Known rows, with every step that occurs
kinik > gudug > kifi > zema > saruned: [  6.1 -31.5 -24.4  13.8  -4.8  -7.1  -7.9   5.8  -2.4   6.3  -6.4 -13.0
 -17.4  -7.0   6.3 -14.5 -23.2  -2.2 -22.0 -11.2  -8.2 -16.5   5.0  -2.5
  28.2]
zema > saruned > gudug: [  0.9 -46.0   1.0   9.8 -16.3   2.0  17.1   0.7   9.1 -24.2  -2.5  -7.3
 -16.5   7.5  11.3 -10.6  -1.9   5.3   2.0 -13.0  -1.6   2.0  -0.7   9.1
  25.7]
tapin > zema > kifi > gudug > pozune: [ -0.6 -10.2 -20.5  -0.3   4.3  -7.9 -26.2   9.1 -29.0   0.9   3.3  15.4
 -10.5  13.9  14.1   9.2 -24.9   7.0 -15.6  -7.3  22.4  -3.3  -2.6   9.8
  12.9]
saruned > zema > kifi: [ -3.7  64.3  -9.0 -13.9  -7.5 -16.8  -8.6  -7.3 -20.6 -18.8  -4.2  -1.3
  -0.9   6.2  -7.3   5.3   0.2  13.0 -15.9  13.2   2.6  -3.0   2.7  -3.8
  -3.7]
gudug > pozune > zema: [ -2.5  25.8  15.2 -15.7   9.5  10.3  -7.3   6.3 -17.9  17.5  -2.3 -11.8
   2.5   5.4   4.2  11.4 -21.8  -8.1  30.7   6.9   6.9 -18.9  -3.6   7.8
  13.1]
zema > saruned > gudug > kinik: [  5.7 -67.6 -17.9  20.7 -20.1   3.6  13.2   0.8  30.2 -27.9   2.0  -6.3
 -24.6   2.0   4.8 -17.7 -10.4   4.9   1.1 -13.0 -12.3   5.4  -3.9  13.9
  19.9]
zema > pozune: [ 5.9 11.4 22.2 -6.0 -4.1  1.3  4.6 -3.1  5.4 -1.4 10.1  1.8  8.2 -6.0
 -0.4  0.2  4.9  0.2  9.1 -1.9 15.5  8.2 -7.3  1.4 -8.4]
saruned > zema > tapin > gudug: [ -1.2  36.0 -13.7 -17.9 -17.0 -14.2  -3.1 -16.0 -20.1 -19.0  -3.5  14.1
  13.6  27.6  18.6  16.0 -25.2  16.8 -38.9  14.1   0.2  10.6  -3.1  -7.6
 -10.2]
saruned > zema > tapin > gudug > pozune: [ -3.5  47.1 -11.6 -21.8 -14.3 -10.0 -12.7  -5.0 -26.0  -6.3  -0.6   9.0
  18.5  32.3  21.1  22.7 -24.6  20.7 -25.3  14.0   2.4   5.5  -7.1  -2.6
  -8.8]
kinik > gudug > kifi > zema: [  5.6 -12.9 -17.1   6.9  -3.4  -7.9 -18.3   1.4  -0.1  19.8  -4.7 -13.2
 -12.1  -9.0   1.7 -10.5 -20.2  -2.7 -14.8  -2.0  -9.5 -20.5   4.6  -3.6
   9.4]
saruned > gudug > kifi: [  0.8  -6.4 -12.8   2.7 -23.8   1.4   6.8 -15.3   7.9 -13.5  -2.7 -24.3
 -13.7  -1.0   7.3 -12.9  -2.9   8.0  12.5   4.4  -2.9 -16.6   9.3   2.6
   4.5]
kifi > gudug > pozune > zema: [  4.0  -4.8  10.6 -16.9   4.3   1.8  -8.3   8.0 -15.8   1.0  -5.2   0.1
  -4.8   1.5  11.1  15.9 -28.9  -5.7  17.4  -2.1  10.7  -7.8  -7.3  14.7
  13.1]
pozune > zema > saruned: [  0.7  -9.4   7.0  -2.1   4.4   5.8  16.6  -4.7 -14.2 -13.0 -10.1  -3.7
 -11.8   2.6   5.0  -3.5 -30.4 -10.0   2.5  -1.5   4.0  -9.4   2.3   2.6
  34.7]
pozune > gudug > saruned > zema > kifi: [ -4.0  20.4 -24.5 -31.8 -11.8 -22.2  -3.8 -16.7  -0.7  -0.6  -3.6  -0.2
   5.1  -0.4  -0.9   8.4   5.3  14.4   9.8   8.4 -20.2   1.2  -4.4   7.7
 -20.0]
pozune > zema > kifi: [ -3.3  14.2   5.2 -15.3  10.3  -1.7  -2.2 -15.9 -15.9  -4.5  -5.7 -15.2
 -11.7  -4.2  -3.4   0.2 -20.9  -9.1  -2.9  10.6   6.0 -11.8   2.7   1.6
   7.1]
tapin > gudug: [  1.8 -15.7 -12.4 -15.9 -14.1  -5.1   6.7 -10.1  -1.2  -9.5   1.6   3.0
  -3.2  10.8   3.7   2.8  20.2  13.3 -18.1  -7.2  -2.7  12.2  -8.8   3.5
  -9.5]
kinik > gudug: [  5.2  -9.1   4.4   6.4   2.2   0.7 -11.6   4.8   2.5   1.6  -0.9  -4.8
  -9.9  -0.4  -1.2  -2.2  -1.6  -5.1  -2.8  -2.4 -14.4  -8.3  -6.1   5.1
   1.5]
kifi > zema > tapin > gudug > kinik: [  4.0 -65.8 -25.6  -2.0  -6.5 -13.2 -16.5  -6.3  19.3  19.2   5.5  12.5
   1.6  11.0  16.9   3.3 -41.5   5.6 -48.3  -5.4  -3.9  21.1  -5.4  -1.7
 -13.8]
tapin > gudug > kifi > zema: [  2.3 -21.8 -35.0 -17.6 -19.4 -12.4   0.9 -13.8  -4.3   5.7  -3.0  -4.3
  -5.9   3.6   5.5  -5.5   3.7  15.8 -29.6  -8.2   1.4  -1.0   2.2  -5.3
  -2.2]
kinik > gudug > kifi: [  5.0   6.6 -19.9   9.3  -4.5   0.6  -8.3  -5.7  -1.7  -4.6  -2.9 -19.4
 -14.6  -6.2   0.3 -10.6 -10.4  -1.6  -2.5   4.3 -13.7 -23.4   3.0  -0.8
   6.1]
kinik > gudug > saruned > zema: [  3.7  22.6 -16.2   4.3 -11.6  -9.0 -10.0  -2.2  -3.5  -0.5 -12.0  12.3
  -4.1  22.1  -6.6   2.1  -0.5  11.3  14.1   2.9 -24.4 -16.0  -4.0  10.7
  -4.5]
tapin > zema > pozune: [  6.2  13.2   7.5   5.5  -4.0   1.3  -3.1  -0.5 -16.4   6.4   9.5  25.0
   6.0  11.3   9.6   1.6 -17.2   3.6  -1.2  -3.2  26.8   0.2  -2.5  -0.8
   6.7]

Rows
[ 10.9  36.7   2.3 -23.9 -19.9 -13.3   2.8  -7.6  11.3 -11.5  13.8   4.4
  13.4 -13.0  -3.7   5.5  -7.5   6.8  11.2  12.0  -5.4  12.7 -13.6   2.2
 -17.8]	saruned > zema > pozune > gudug > kinik
[ -1.9 -12.1 -26.6   3.4  -1.0  -9.0 -14.7  -9.6  -2.3  20.9  -3.9  -7.5
   5.0  -1.8  18.0  -3.2 -51.6  -2.2 -31.9   8.0   7.7  -7.4  15.2 -15.0
   4.7]	gudug > kifi > zema > tapin
[  0.7  -1.8 -24.3  -1.1  -5.6  -8.9  -7.5  -3.7  -3.3  18.1  -4.9 -10.6
  -2.9  -9.7   2.7  -8.0 -18.8   1.5 -13.3   0.3   5.3 -13.5  13.2 -10.4
   8.1]	gudug > kifi > zema
[  5.4   7.4  -7.2  -6.8  -9.3  -8.3  -2.6  -5.1   0.3  18.7   3.9  -7.2
   4.7 -13.2   1.9  -8.9 -14.5   2.0  -6.6  -2.8  17.5  -5.7   6.8  -9.2
   1.3]	gudug > kifi > zema > pozune
[  1.2 -26.7 -31.1  23.4 -19.8   2.2  10.3  -3.8 -15.5 -19.8  -4.2   5.6
 -19.4  19.9  18.5 -15.8 -29.4  10.7  -7.7  -8.5  11.1 -16.6  10.5   1.0
  40.1]	tapin > zema > saruned > gudug > kifi
[  5.5 -47.9 -27.9   3.4  -1.2 -11.8 -14.2  -5.4  18.4 -23.2   4.1  -1.5
 -22.3 -12.9  -3.8  -5.6  -9.9   2.2 -21.8  -5.0  -2.8  12.1  -5.4  13.5
  -9.5]	zema > kifi > gudug > kinik
[  5.5  15.1 -27.3  -4.8 -12.8 -20.4 -12.7  -6.5  -1.6 -34.2  -2.8   7.0
 -12.5  -0.4  -8.7   2.8 -14.0  12.4 -24.8   6.0  -2.2   7.6  -3.1   7.3
  -6.8]	saruned > zema > kifi > gudug > kinik
[ -1.8 -11.5  12.2  -5.7 -14.0   6.5  -6.7   9.0   5.3   7.0   4.4 -16.3
  -2.7   9.9   9.9   3.0   5.0   7.9  29.9  -2.1  -0.4  -9.0  -5.1  13.6
   2.1]	saruned > gudug > pozune
[ -1.6 -24.1 -14.0  -8.9  -5.9  -4.5  -2.6 -16.6  -0.8  -7.4   2.7   6.4
   6.5  18.8  23.3   9.6 -21.8   6.4 -39.1   2.4  -0.1  16.9  -5.0  -3.1
 -12.3]	zema > tapin > gudug
[  9.7  -3.0  -2.4   1.9  -6.6  -6.6 -13.6  -0.3   3.2  18.3   3.2 -12.8
  -6.2 -13.8   1.4 -10.0 -16.3  -3.3  -8.2  -2.3   1.3 -14.1  -0.5  -2.5
   3.5]	kinik > gudug > kifi > zema > pozune
[ -2.7  52.1  -3.4  -3.1  -5.7  -9.6  -8.3  -7.5 -19.1 -11.5  -4.4  11.4
  15.1  19.2  14.5  14.8 -43.8   6.0 -24.0  19.7   2.3   2.5   3.9 -10.6
  -1.7]	saruned > zema > tapin
[  3.4 -22.7   5.6  -8.1   2.3   2.7   1.0  11.8 -16.0 -11.3  -7.9   0.1
 -10.4   3.7  13.4  10.4 -34.0  -5.1   8.8  -9.8  11.9  -5.4  -7.1  16.0
  32.0]	kifi > gudug > pozune > zema > saruned
[ -2.3   4.4  11.9  -5.9  12.1   5.0  -3.2 -16.3 -11.5   4.3  -6.4  -2.0
   3.8   7.8  19.6   8.8 -61.8 -15.8  -9.4  17.1   7.0  -7.1   4.4  -3.6
   7.8]	pozune > zema > tapin
[  6.5   9.5   1.5 -27.4 -12.8  -4.5   9.9 -16.1   9.5  -2.2  14.4 -17.0
   8.1 -28.3   7.7  -2.1  -0.6  -0.4  12.5   5.2   5.1   2.2  -5.5  -2.9
 -13.8]	zema > pozune > gudug > kifi
[  0.9 -29.8 -20.4  12.7 -22.9   2.4  18.9  -8.0   5.2 -28.7  -5.1 -20.1
 -20.2   1.5  10.7 -18.5  -7.1   6.1   0.3  -7.4  -2.1 -11.0   8.0   4.0
  29.5]	zema > saruned > gudug > kifi
[  6.1 -84.7 -11.2  16.3 -17.3  -7.5   1.0   9.5  28.7   3.6   0.2   0.9
 -18.2  -1.4   5.8 -15.0 -25.8   2.5 -13.1 -19.8  -6.6   7.4  -1.4   8.7
  23.3]	kifi > zema > saruned > gudug > kinik
[  1.2 -11.8   9.1 -11.7   9.3   2.5 -15.1   1.5 -14.7   2.6  -4.2   2.7
   1.6   9.8  24.0  21.0 -59.1  -9.1   0.2   4.6  13.0  -2.7  -5.6  10.8
  10.2]	kifi > gudug > pozune > zema > tapin
[ -3.9 -14.4 -11.9 -14.1  -3.0   1.0 -12.7  -4.6  -9.2   5.2   6.0   0.0
  11.2  23.8  28.0  16.5 -22.1  10.0 -23.0   2.1   3.1  10.9  -9.6   2.3
 -11.2]	zema > tapin > gudug > pozune
[ -2.0 -56.3 -25.1  -8.2  -7.6 -15.4 -12.8 -10.6   7.4  29.0  -5.0  21.2
   8.3  24.2  20.0  10.1 -29.3  12.9 -36.3  -9.1  -2.7  15.9  -1.9   1.7
 -13.9]	kifi > zema > tapin > gudug > saruned
[ 12.0 -27.3   5.4 -16.9  -9.1  -3.4   2.8  -6.9  33.8  -0.2  22.0  -5.2
   5.6 -26.3   1.1  -1.5  -3.3  -3.5  14.8   0.4  -6.7  18.3 -17.3   7.3
 -21.4]	zema > pozune > gudug > kinik
[ -1.7 -31.1   0.1   1.2   7.4 -10.8 -20.0   2.0   0.8  31.4   0.1   8.6
   9.8   4.1  19.3   7.1 -50.3  -3.6 -35.9   0.6   7.8   8.8   4.6  -8.8
  -0.5]	kifi > zema > tapin
[  0.5  25.1 -22.0   0.6  -7.6 -14.1 -18.1  -7.4  -6.1  -5.6 -11.1   3.5
 -11.2  16.2 -10.1   0.2   3.4  11.7   3.1   5.1 -22.0 -15.0  -3.4  11.4
  -8.0]	kinik > gudug > saruned > zema > kifi
[  1.8 -18.7 -22.9 -26.2  -6.9 -15.6  -4.4  -6.9   6.3  24.6   3.6 -18.0
   3.3 -26.5   8.4  -2.6 -16.9  -0.5  -8.4   1.4  -8.3  -4.5   3.3  -7.1
  -0.6]	pozune > gudug > kifi > zema
[ -3.4   5.3 -19.3   6.2   4.6  -6.5 -14.5  -4.0 -23.3   1.7   2.7  13.6
  -9.3  12.2   5.9  -1.9 -16.2   5.5 -22.4   0.5  15.2  -5.7   4.2  -0.5
   8.8]	tapin > zema > kifi
[ -0.5  16.9 -19.7 -28.0 -15.5 -16.7   3.3 -11.8   2.4   4.4  -4.7   8.8
  11.1   4.3   1.2  10.2   0.9  13.3  21.0   6.0 -21.7   0.3  -5.3   7.0
 -14.0]	pozune > gudug > saruned > zema
[  2.9  47.6  -5.0  -8.4 -20.1  -9.9   5.3 -10.4  -3.6  -2.8  -5.0  20.8
  12.4  19.8  -6.1   6.0   5.0  15.4  25.1   4.7   1.2  -0.5  -2.8   6.9
 -13.4]	gudug > saruned > zema > pozune
[ -1.7 -31.8   3.3   5.2 -13.5   7.2   7.6  13.2   2.3 -11.5   1.5 -13.2
 -10.2  11.2  15.0  -2.5  -2.1   7.1  17.0 -14.0   1.5  -4.0  -5.3  14.3
  27.3]	zema > saruned > gudug > pozune
[ 11.3 -55.7 -23.2  11.8  -6.4  -5.7  -4.7   0.7  25.2 -19.4   1.7  11.8
 -15.7  -9.3   0.0  -2.6 -17.0  -0.4  -9.4  -7.9  -6.5  12.9  -7.4  13.1
  -4.4]	kifi > gudug > kinik
[  6.4 -13.3  20.9 -10.5  -3.0 -10.2  -5.7   6.7   5.4  27.8   7.7   9.0
  11.0  -8.3   0.9   1.3  -8.6  -0.6  -7.5  -9.8  18.1  11.1  -3.7  -2.7
  -3.2]	kifi > zema > pozune
[  1.1  -2.6 -25.2 -22.8  -8.8  -6.1   4.7 -15.3   6.3  -0.4   5.0 -22.1
   0.6 -24.6   8.9  -2.3  -5.5  -0.3   5.1   8.4 -11.7  -6.8   1.7  -3.8
  -4.6]	pozune > gudug > kifi
